Known rows, with every way that one mark hangs from another
{z717 {z78 {z742 z190}}}: [ 29  -1  -7   2  44   8  -8   8  24  -1  -2  14 -37   6  -9   0  -9]
{z717 z78}: [ 13  -3   0  -4  26   3  -2   5   6   1  -6   8 -26   1  -8  -3  -5]
{z717 z374}: [  0 -18  -1  -3  -8   3  -2   2   7  -5   2 -24  19  13 -11  -2  -5]
{z374 {z742 z78 z190 {z810 z717}}}: [-18 -32 -12   9  18  26  13  -8  17   0  15   4  11   6   5 -14 -11]
{z78 {z742 z190}}: [ 20   1  -8   8  22   7  -8   4  22  -3   6   7 -14   6  -2   4  -4]
{z810 {z717 z374} {z742 z78}}: [-24 -62 -20   4  13   9  25  -3  19 -10   8 -31  12  11 -15  -7 -14]
{z717 z78 z190}: [  7 -12  -4 -11  42   6  -7   7   0   3 -16  -2 -13  19 -30  -7  -8]
{z374 z717 {z742 z78}}: [-20 -14  -1  -5  25  23  12  -6   7   2 -16   6  18 -24  11   1 -16]
{z742 z78 z190 {z810 {z717 z374}}}: [ 17 -51 -14  15   8  24  13  -5   9  -5  -9  -9  26  16  -1 -15  -7]
{z78 {z742 z190 {z810 {z717 z374}}}}: [ 25 -39 -15  11  13  17  -6  -1  30 -10  -4 -16  -7  21  -3  -4  -9]
{z810 {z717 z78 z190 z374} z742}: [-22 -71 -22  -8  38   5   3   6  14  -8  -3 -47 -12  25 -47 -11 -19]
{z78 z742}: [ 14   1  -4   3  16   5  -1   0  27  -4   2   5 -13   9   5   7  -4]
{z190 {z742 z78 {z810 {z717 z374}}}}: [-15 -59  -5  10   1  27  17 -17  -1   1 -10  -6  20  11  -4 -11  -4]
{z742 z190 {z810 z717}}: [ 13 -38 -12  13   2  12  -5  -4   0  -4  -8 -10  -4   5  -3 -13  -2]
{z717 {z190 {z742 z810}} z374}: [-21 -46  -4  -6  -2  21  -8  -7 -11   3  -2 -30  30  31 -35 -12  -5]
{z374 z717}: [  9 -13   1  -4   7   7  -6  -1 -12  -1 -37  -5   4 -26   3   5  -7]
{z717 {z78 z742} z190}: [ 18 -10  -7  -9  54  10  -8   8  22   0 -14   2 -24  26 -27  -1 -11]

Rows
[ 33 -24  -9   2  27  18 -10   6  31  -6   4  -8 -18  23 -14  -6 -14]
{z717 {z78 {z742 z190 z810}} z374}
[-21  -9 -17  10  15   8  16   0   2   2  35  11   0  -6  -7  -5  -6]
{z810 {z742 z78 z190}}
[  8 -29  -5 -15  33   9 -10   9   6  -2 -13 -26   6  32 -41  -9 -13]
{z717 z78 z190 z374}
[-21 -47 -22   8  17   0   4   2   4  -6  13 -23 -17  -5 -21  -8  -9]
{z810 z717 {z742 z190}}
[ -4 -25  -7  -4  20  21  -9   4  20  -1  22 -13  -7  16 -17 -15 -16]
{z717 z78 {z374 {z742 z190 z810}}}
[-16 -25   0  10  -2  25  16 -17 -10   8   5  20  13   1   5  -8   1]
{z190 {z742 z78 z810}}
[ 26 -54 -13   2  40   9  -5   7  32 -12 -23 -28 -18  19 -22  -5 -16]
{z810 {z717 {z78 {z742 z190}} z374}}
[-15 -23  -7   3   1  24   6  -3  18  -1  26 -11  30  17  -4 -12 -12]
{z717 {z374 {z742 z78 z190 z810}}}
[-22 -19  -3  -4   6  16  11  -2  22  -2  20 -15  30  15  -5  -5 -12]
{z717 {z374 {z742 z78}}}
[-15 -50  -4  11   5  25  19 -18  -5   3 -11   7  11   3   2 -11  -2]
{z190 {z742 z78 {z810 z717}}}
[-17 -49 -19   0  32   0  10   2  13  -6   3 -20 -38   0 -20  -7 -14]
{z810 {z717 z78} z742}
[ 15  -9  -9  16   4  22  11  -5   0   3   8  22  16   4  10 -11   0]
{z742 z78 z190 z810}
[ -8 -31  -3  -6  33  20  -7  -4 -12   8 -11   2 -15  19 -32 -12  -6]
{z717 z78 {z190 {z742 z810}}}
[-15 -34  -7 -16  30  23  -9   3  17   0   8 -27   5  36 -35 -15 -19]
{z717 z78 z190 {z374 {z742 z810}}}
[ 10 -46 -10  -1  20  14  -1  -3   5  -3 -26 -16 -13  22 -15 -13  -8]
{z742 {z810 {z717 z78 z190}}}
[-19 -49 -23  12  27   7  20  -1   8  -4  11 -10  -3  -3 -13  -9 -10]
{z810 z717 {z742 z78 z190}}
[ 25 -18  -5  -5  31  10  -5   8  35  -7  -2 -12 -17  22 -15   1 -14]
{z717 {z78 z742} z374}
[-11 -19  -2 -11  25  13  -3   5  24  -2  14 -17  -7  15 -18  -8 -17]
{z717 z78 {z374 z742}}
[-19 -19  -2  -6   3  24  -4  -9   2   1 -10  -7   3 -20  11  -3 -14]
{z374 z717 {z742 z810}}
[-21 -61 -11  -6  28  15   8  -1  19  -7 -16 -40  31  29 -27 -10 -16]
{z810 {z717 z190 {z374 {z742 z78}}}}
[-29 -70 -23  -1  26  11  20  -1  13  -8   1 -40  22  25 -33 -10 -16]
{z810 {z717 z190 z374} {z742 z78}}
